(in the rows, 128 means zero)
Known rows, with every way that one mark hangs from another
Q57(Q384(Q598(Q334)) Q653(Q706)): [ 96  78 166 104 166 101 104  97 183 135 142 109 136 107 126 115 166 121
  98 117 151 165 122  95 149  85 127  97 155 104  98  83 119  80 112 128
 125 160  74 108 133 162 156 102 144 133 112 109  88 112 120 135 138 105
 128 167 150 101 135 121 117]
Q653(Q57(Q384)): [ 69  89 152 122 200 115 138 125 152 116 146  90 108 105 112 126 190 145
 119 115 115 146 129  90 125 105 149  69 141  96 145 109 128 100 116  96
 105 150  70 109 147 141 131  94 171 141 113 135  89 138 146 126 159  93
 152 150 171 126 138 123 112]
Q653(Q57(Q334 Q384(Q598)) Q706): [ 84  92 166 120 172  99 129 103 184 116 134  94 116  89 114 119 177 114
 122 111 132 137 137  71 125  77 140  80 141  89 105  92 151  91  98  78
 129 154  82 106 148 146 135 114 165 121 101 128  80 100 127 127 133 108
 139 144 155 101 137 118  96]
Q14(Q57(Q530) Q784(Q326 Q623(Q74))): [ 19  53 131 149 191 131 134 172  94  87 104  74 150 113 112 143 125 123
 108  88 120 145  93 118 161  96 102  83 120 123 112 151 146 113 143  95
 133 133  63  85 110 128 162  35 127 116  71 115  82 159 161 134 110 117
 166 143 164  99 141 141 115]
Q326(Q740 Q784(Q623(Q74) Q676)): [ 61  70 148 112 156  75 153 156  93 103  91 157 104 117  95 102 107 132
 101 107 135 162 110 114 129  90 151  86 143  96 170 135 125 154 118 126
  95 135  43  95 128 156 128  77 117 160  97 113 111 148 145 142 115 100
 148 139 141 141 130 139 139]
Q784(Q326(Q740) Q623 Q676): [ 27  39 113 111 149 119 152 151 116 115  79 134 104 104 118 114 110 143
  91  94 135 162 108 108 140  68 155 112 117 109 149 141 152 129 114  95
 107 107  61 123 127 163 135  69 130 160  73 128  93 123 153 113 115  90
 150 119 136 143 127 121 130]
Q57(Q334 Q384(Q598) Q530 Q653(Q706)): [ 90  64 132 130 166  57 115 115 178  98 142 116 159 116 126 147 164  87
 124 101 148 146 126  88 152  73 106  99 138  87  68  78 143  47 125 115
 124 162  95 111 142 151 157 105 165 105  82  94  69 118 122 136 110 116
 123 175 143  57 170 100 125]
Q223(Q530(Q57(Q384(Q598(Q334)) Q653(Q706)))): [ 91  90 155 114 166 107 115  86 187 131 154  77 143 125 149 105 174 137
 116 100 143 155 136 103 157 110 120  87 156  99  81  84 132  81 113 126
 126 162  91 108 155 142 166 105 142 124 107 113 101 100 135 126 131  92
 153 148 177  94 144 127 122]
Q784(Q326 Q623 Q676): [ 25  42 107 121 169 122 148 152 138 113  86 113 104 107 127 124 123 138
  92  99 121 178 109 120 139  63 148 117 120 122 137 135 158 128 123  79
 119 118  66 128 113 145 134  66 152 151  62 132  85 129 149 105 124  98
 158 121 144 147 132 121 118]
Q740(Q326): [ 53  70 142 128 223 121 139 126 172 148 125 103 126  96 113 128 170 142
 116 104 108 168 116  83 154  88 142  70 135 105 150 122 122 111 139 119
 103 133  54 126 129 164 127  91 144 136 107 116  99 145 142 127 153  96
 151 144 156 145 160 125 121]
Q676(Q784(Q326(Q740) Q623(Q74))): [ 43  69 141 131 174 116 136 142  97 114  87 150 120 106  92 103 106 131
  95  91 128 159  98  92 132  88 146 103 117 105 157 148 122 131 113 136
 106 115  50 114 118 152 126  59 141 158  82 107 108 133 119 140 135 109
 144 132 134 152 127 145 139]
Q530(Q57(Q334 Q384(Q598) Q653(Q706)) Q223): [ 77  93 166 114 161  92 120  98 191 103 144 119 124 129 163 127 185 113
 118  87 136 141 123  88 164  85 118  99 134  99  69  73 137  89 138  84
 143 152  83 109 124 139 145 123 147 142 101  94  78 110  97 128 110 115
 135 141 171  69 141 103 111]
Q623(Q74 Q784(Q326 Q676)): [ 80  58 144 138 188  76 121 139 115 107 102 120 118 127 105 111 118 112
  94  90 140 187 128 136 148  79 142  88 159 122 151 121 135 141 115 113
 112 137  36 121 113 137 121  78 137 132  78 108 104 136 128 154 122 108
 150 147 143 171 146 142 120]
Q676(Q784): [ 70  82 160 127 220 103 141 130 138 136 109 117 122  95 107 124 169 144
 105 107  94 187 110 101 134 102 137  70 134  70 142 128 117 108 129 135
 111 118  65 121 147 153 131  94 153 146  94  96 115 158 117 126 162  99
 151 146 153 163 154 119 107]
Q676(Q784(Q623(Q74))): [ 57  87 151 134 211  99 142 144 119 120 104 137 116 100  92 114 132 139
  97 104 106 184 107 111 130  94 129  92 139 105 148 129 119 128 125 127
 110 143  54 106 110 137 118  76 159 157  88 110 108 169 103 126 156 115
 154 135 144 157 137 144 115]
Q384(Q57(Q530(Q223) Q653) Q598(Q334)): [ 75  67 158 123 152 112 106 108 201 113 140  89 130 123 156 132 182 125
  84 130 118 189 105 125 201 107  94  88 121 103  60  72 152 101 111 140
 133 143  67  90 125 155 172  96 142 143  83  69 111 141 107 137 102  79
 144 145 165  85 153  96 115]
Q784(Q623): [ 45  68 139 112 202 120 160 150 149 133 116 125 105 104 110 124 152 155
  96 108 104 185 103  99 130  82 139  91 136 115 145 122 134 115 125 104
 105 140  66 107 119 152 132  78 164 141  92 118 100 161 125 116 153  98
 153 130 145 135 134 117 116]
Q14(Q57(Q334 Q530(Q223) Q653)): [ 54  51 146 132 174  94 143 148 149  88 134  93 134 133 160 162 182 125
 110  97 111 167  95 114 180 101  83  82 133 104  72 100 140  73 153  99
 126 165  66  91 127 144 181  97 141 122  77  73  82 144 133 131 107 117
 140 152 171  79 186  97 119]
Q14(Q784(Q326 Q676)): [ 42  49 129 125 183 114 131 150 123 119  97  88 129 107 130 128 152 120
 104  87 124 173 107 127 152  84 143  79 131  95 131 152 149 127 138  95
 127 105  59 130 138 153 149  74 120 142  78 117  84 140 165 124 125  93
 146 149 150 153 146 118 108]
Q623(Q74 Q784): [ 96  82 176 135 221  76 137 129 129 123 132 129 118 125  87 114 147 132
  99  95 111 192 118 113 141  93 132  65 175 106 161 108 111 127 115 136
 100 159  36 100 124 142 124  92 152 129 108  94 118 168 106 163 152 108
 146 163 149 157 147 137 122]
Q74(Q623(Q784(Q326 Q676))): [ 44  63 139 142 194  90 142 122 133 134  96  96 110 124 120 103 111 130
 114  85 137 182 121 137 145  74 137 114 143 116 159 146 145 127 114 117
 123 126  46 110 132 144 118  81 135 126  72 106  99 148 153 129 135 112
 147 141 142 165 144 114 108]
Q409(Q598): [ 72  64 168 130 204 107 143 124 167 138 111 120 124 102 122 123 167 140
  99  99  95 203  98 105 151  88 153  66 133  92 159 104 127 105 117 117
 122 139  66 125 131 166 149 103 155 146  87 125 112 157 123 135 153 120
 137 150 139 134 128 111 135]
Q223(Q530(Q57(Q384(Q598) Q653(Q706)))): [ 89  82 156 122 177  91 130  97 198 118 149  89 141 117 148 119 180 134
 138  78 134 144 137  87 156 113 124  87 134  85  99  82 135  66 116 119
 125 145  96 113 160 133 145  96 144 124  92 114  95 122 143 134 132 102
 153 148 179  75 153 129 132]
Q623(Q74 Q784(Q326(Q740) Q676)): [ 82  58 152 128 172  76 125 140  91 106  92 141 115 128  97 103 103 116
  95  80 147 171 120 122 145  84 154  81 156 104 164 128 128 144 107 127
 101 129  31 114 130 157 126  79 119 143  87 100 111 129 137 160 113 100
 144 152 139 160 140 138 137]
Q74(Q623(Q784(Q326))): [ 48  68 157 142 211 108 140 113 139 145 114 102 123 129 104 106 130 132
 114  79 128 183 115 114 140  77 131  97 140 118 162 139 133 118 108 133
 116 130  44 106 129 147 117  78 149 120  95  96 106 152 140 142 151 115
 150 147 141 155 139 113 120]
Q784(Q326(Q740) Q623(Q74) Q676): [ 46  47 118 113 154 107 147 159 108 102  83 143 100 109 109 109  93 133
  90  98 138 166 112 111 143  70 154 118 129 128 153 132 147 146 116  97
 106 132  49 117 108 152 130  66 132 156  77 129  98 128 142 132 114  95
 145 127 133 146 128 145 137]
Q223(Q530(Q57(Q334 Q384 Q653(Q706)))): [ 78  89 140 119 184  86 143 108 152 111 164  94 136 129 149 124 186 126
 147  76 139 133 139  96 135 106 117  96 157  86  85  93 129  65 132  96
 118 177  84 106 156 123 159 113 151 122 100  99  68 100 143 120 137 109
 143 144 178  92 173 123 123]
Q223(Q530(Q57(Q334))): [ 65  83 134 124 203 107 164 127 158 126 132  89 125 133 138 121 177 142
 117 100  98 181 126 105 146 107 137  63 152  93 104 117 146 106 123  96
 112 158  82 107 148 132 161 108 160 113 104 101 108 129 139 117 139  84
 157 133 163 144 169 117 113]
Q14(Q57(Q334 Q384(Q598)) Q784(Q326(Q740) Q623)): [ 30  62 137 128 143 117 112 146 111  91  82 110 160 122 122 131 121  99
  83  93 155 105  95  86 153  83 127  80 115 105 106 145 164  88 112  77
 140 123  83  83 135 161 162  58 139 111 105 104  52 130 180 122 105 121
 149 160 152  79 115 109 103]
Q653(Q57): [ 65  86 164 116 198 123 149 122 161 134 133  89  94  92 114 123 185 156
 116 106 101 171 121  91 137 100 145  66 140  93 147 122 137 120 113  98
 110 137  58 109 143 143 134  92 154 143 100 124 108 143 131 132 149  87
 156 127 166 143 149 121 117]
Q384(Q598(Q334)): [ 82  71 167 106 190 122 129 115 187 152 116 107 128 112 119 112 156 138
  72 137 109 211 106 104 157  84 143  65 153 110 118 106 139 122 104 125
 124 140  70 105 129 173 162  97 154 129 115 112 123 137 118 128 139  81
 144 155 138 149 134 116 108]

Rows
[ 73  66 146 132 181  93 131 133 157 100 169 103 135 105 146 140 191 142
 142  85 125 145 113  94 147  85  95  93 124  90  93  85 101  64 152 122
 123 155  78 127 137 151 154 111 152 149  81  99  87 136 117 143 128 115
 128 156 162  65 164 111 133]  Q57(Q384 Q530(Q223) Q653(Q706))
[ 75  93 165 122 194 111 131 122 191 105 131 104 118 130 154 121 185 151
 102 109  99 162 110  91 167  95 139  65 122 102 108  89 138 113 135 101
 136 135  88 112 129 147 135 105 169 147 119 120 114 155 112 126 131  96
 156 142 170  97 121 115 107]  Q530(Q57(Q384(Q598)) Q223)
[ 71  73 149 134 175  93 132 109 159 106 146  98 129  95 126 139 185 106
 135 105 141 147 128 104 158 101 102 109 130  78  69  83 152  75 122 107
 122 164  70  90 139 132 154 100 141 124  70  74  70 115 114 123 113  90
 141 143 160  81 184  98 108]  Q384(Q57(Q334 Q530 Q653(Q706)))
[ 81  70 139 115 185  71 128 128 151 107 140 129 136 139 130 144 173  99
 103 102 144 154 121 102 139  87 133  97 160 104 106  87 127  61 132 105
 107 172  66 104 133 146 152 101 174 126 111  85  54 135 136 120 148 113
 123 175 149 103 169  98 121]  Q57(Q334 Q384 Q653)
[ 74  88 131 128 208  94 150 128 148 109 150  90 141 146 142 123 182 131
 122  97 116 149 136 103 137 107 134  70 154  90 103 102 138  85 131  95
 110 172  90 105 155 130 158 103 177 110 116 109  83 127 152 109 147  95
 153 151 171 124 164 116 108]  Q223(Q530(Q57(Q334 Q384)))
[ 44  67 139 135 187  96 131 135 141 128 102 108 130 100 115 122 157 123
 121 103 125 162 122 110 151  98 146  66 136  83 150 143 125 130 145 125
 104 120  47 123 146 162 121  90 115 142 102 115  97 133 163 129 126  94
 151 144 155 156 161 127 124]  Q740(Q326(Q784(Q676)))
[ 78  64 142 137 189  85 128 138 189  98 136 106 146 119 139 144 181 135
 107 109  98 169 106  95 164  82 114  57 111 100 104  83 132  83 131 127
 126 141  97 127 135 165 152 105 181 129  95 110 108 166 125 140 119 103
 138 172 150  76 142 107 120]  Q57(Q384(Q598) Q530(Q223))
[ 72  70 139 115 198 101 154 119 167 127 143  92 124 137 148 132 185 156
 122  80 111 178 122 110 163 124 124  78 146  94 116 110 135  93 127 123
 106 142  71 114 153 130 155  86 139 136  92  90 105 143 144 130 144  89
 158 134 180 126 176 118 140]  Q223(Q530(Q57(Q653)))
[ 62  51 141 125 181  94 140 140 164 110 146 115 127 126 152 150 186 146
 117  85  99 187  95 109 168  95  99  80 125 100 105  96 119  86 146 134
 114 141  61 125 129 152 159  99 147 147  75  79 102 159 118 146 124 103
 133 150 158  93 172  98 141]  Q57(Q530(Q223) Q653)
[ 60  87 154 113 178 104 142 121 161 111 140 121 107 148 161 137 192 132
 105  83 115 176 106 110 172  98 121  90 145 105  89  97 135 109 149  90
 126 155  55 106 118 137 152 112 144 155  97  78  91 131 105 121 120 104
 140 130 173 117 162  94 118]  Q530(Q57(Q334 Q653) Q223)
[ 69  97 160 115 175 102 132 110 150  96 164 111 118 129 160 127 199 134
 131  85 136 134 123  94 144  94 119 106 146  97  82  82 117  88 152  81
 132 163  71 106 121 135 144 123 146 154 101  98  70 103  99 121 129 112
 136 137 177  84 149 104 112]  Q530(Q57(Q334 Q384 Q653(Q706)) Q223)
[ 74  58 112 131 189  61 122 134 140  90 152 120 153 140 128 160 174  89
 116  95 140 151 118 107 146  90 111  96 148  98  81  92 132  45 138 117
 105 175  78 102 137 144 164  94 182 109  91  85  57 136 142 126 130 108
 121 180 152  82 188  95 123]  Q57(Q334 Q384 Q530 Q653)
[ 82  71 156 122 155 102 106 108 183 113 158  97 148 115 150 124 177 126
 112 109 134 167 110 104 167  81  93  91 133 105  69  74 117  75 132 134
 139 159  83 114 129 165 172 113 145 139  92 102 100 121 106 142 109 109
 126 164 156  67 142 107 124]  Q57(Q384(Q598(Q334)) Q530(Q223) Q653(Q706))
[ 45  57 164 125 180 141 138 147 102 121  93  87 139 108 120 124 153 146
 109  86 126 135  87  91 157 108 136  51 116  84 141 159 140 114 125 107
 127  95  56 100 150 158 162  60 100 133 104 101  92 137 172 144 127  98
 154 150 166 122 135 124 124]  Q14(Q57 Q784(Q326(Q740)))
[ 76  67 161 140 206  97 118 135 125 116 117 125 130 131  91 112 134 119
  92  88 129 186 116 112 140  84 137  72 155 125 157 119 125 134 113 128
 108 140  37 112 113 141 126  76 152 122  94  99 110 137 116 166 138 108
 147 156 139 160 143 135 130]  Q623(Q74 Q784(Q326))
[ 54  60 144 132 174  90 145 118 113 132  90 115 108 119 113  97 101 133
 116  76 143 168 116 120 142  74 145 105 136 105 167 149 138 130 106 128
 112 122  41 104 146 162 116  83 118 139  82 102 104 141 160 137 129 110
 143 144 139 161 138 115 123]  Q74(Q623(Q784(Q326(Q740) Q676)))
[ 76  93 162 110 163 112 100 100 186 113 147 101 129 147 169 119 187 135
  84 111 130 170 107 114 177 103 122  86 142 118  82  83 126 100 136 116
 137 154  76 101 125 151 161 104 154 155 119 102 104 131 109 126 125  95
 146 150 180  99 129 109 116]  Q530(Q57(Q384(Q598(Q334)) Q653) Q223)
[ 33  73 130 131 180  91 131 152 123 112  95 129 120 104 101 113 116 119
 108 101 136 158 124 117 147  91 138  95 145 118 159 142 123 144 145 118
 101 141  37 107 108 149 109  73 121 153  94 125  93 143 153 130 124 110
 157 134 148 146 142 147 126]  Q740(Q326(Q784(Q623(Q74) Q676)))
[ 57  54 138 132 181  88 124 134 121 115  94 112 121 123 116 116 135 122
  94  85 130 182 122 131 141  77 141  83 145 101 145 131 140 125 115 115
 115 117  50 129 135 147 126  81 140 132  74 106 100 134 144 137 122 102
 153 144 149 167 144 116 111]  Q623(Q784(Q326 Q676))
[ 82  56 140 129 167  68 111 115 194 101 122 111 144 126 132 155 173  83
  97 119 129 170 119 109 186  98 105 100 129  89  59  79 176  74 104 118
 121 154  78  85 132 140 159  89 157 107  77  61  82 142 123 125 104  93
 141 158 150  77 180  83 112]  Q384(Q57(Q334 Q530 Q653) Q598)
[ 82  66 137 130 190  81 126 126 148 106 162 106 147 101 120 139 181 127
 146  90 138 141 124  94 137  90 113  99 134  84 104  92 112  52 141 126
 115 156  82 118 148 146 146  96 154 130  81 108  77 131 132 137 135 110
 133 164 161  75 172 116 131]  Q57(Q384 Q530 Q653(Q706))
[ 56  56 140 137 152 130  93 133 114  96 108  69 185 125 125 121 139 111
  96 110 149 125  93 102 167 107 116  42 115  88  88 138 143  87 121 128
 139 121  87  85 157 178 190  59 124 105 113 102  86 124 183 136  99  98
 146 179 163  83 133 121 107]  Q14(Q57(Q384(Q598(Q334)) Q530) Q784(Q326(Q740)))
[ 55  44 128 111 164 108 146 138 126 122  87 125 111 108 122 114 135 138
 100  94 127 166 112 103 147  81 157  88 121  98 148 135 146 127 116 105
 109 105  56 131 136 170 143  81 127 151  78 120 105 119 152 131 118  80
 135 136 140 149 143 123 135]  Q784(Q326(Q740) Q676)
[ 71  89 154 137 155  97 130 118 184  94 148  81 128  98 136 131 187 123
 136 104 114 138 128  78 139  75 110  68 119  88  75  87 146  83 115  85
 142 158  92 113 142 152 150 124 168 120  88 118  94 107 115 137 103 107
 137 143 159  70 144 107 103]  Q653(Q57(Q334 Q384(Q598) Q530(Q223)) Q706)
[ 45  66 140 113 147  93 157 148  96 117  85 149 106 107 107 108 125 141
 102 104 130 159 106 113 124  91 146  79 130  78 161 146 126 136 123 122
 102 116  55 106 148 166 133  82 118 161  95 110 104 142 157 131 115  92
 155 134 141 140 131 114 130]  Q326(Q740 Q784(Q623 Q676))
[ 84  76 161 124 155 115 109  90 193 128 142  82 132  92 127 118 173 123
 107 130 139 170 121 109 178 105 102 101 131  87  65  77 150  92 104 136
 132 149  77  90 135 151 161  90 124 127  76  82 101 112 109 131 109  78
 148 141 163  84 154 105 110]  Q384(Q57(Q530 Q653(Q706)) Q598(Q334))
[ 77  77 172 125 146 122 114  98 198 120 146  82 128  95 153 121 186 135
 107 123 128 177 114 112 191 103  86  93 122  95  56  67 143 103 112 130
 140 144  72  96 125 158 170 102 123 148  78  80 108 117  89 137  98  84
 147 134 166  77 146 106 110]  Q384(Q57(Q530(Q223) Q653(Q706)) Q598(Q334))
[ 88  84 152 113 189  85 111 111 187 108 135 118 134 139 138 136 178 117
 102  98 133 149 119  94 169 100 136  92 133 100 105  91 138  84 129 111
 122 140  84 102 140 137 135  85 162 136 103 104  92 151 131 126 131  98
 152 157 173  86 145 112 120]  Q530(Q57(Q384(Q598) Q653))
[ 30  55 136 129 171 111 133 153 109 100  81  71 136 119 140 138 148 106
  98  92 135 150 107 130 158  95 126  78 141  98  99 156 165 116 138  61
 140 126  61 102 133 143 166  77 110 116  85 103  59 126 177 110 112 111
 150 149 162 137 158 116  90]  Q14(Q57(Q334) Q784(Q326 Q676))
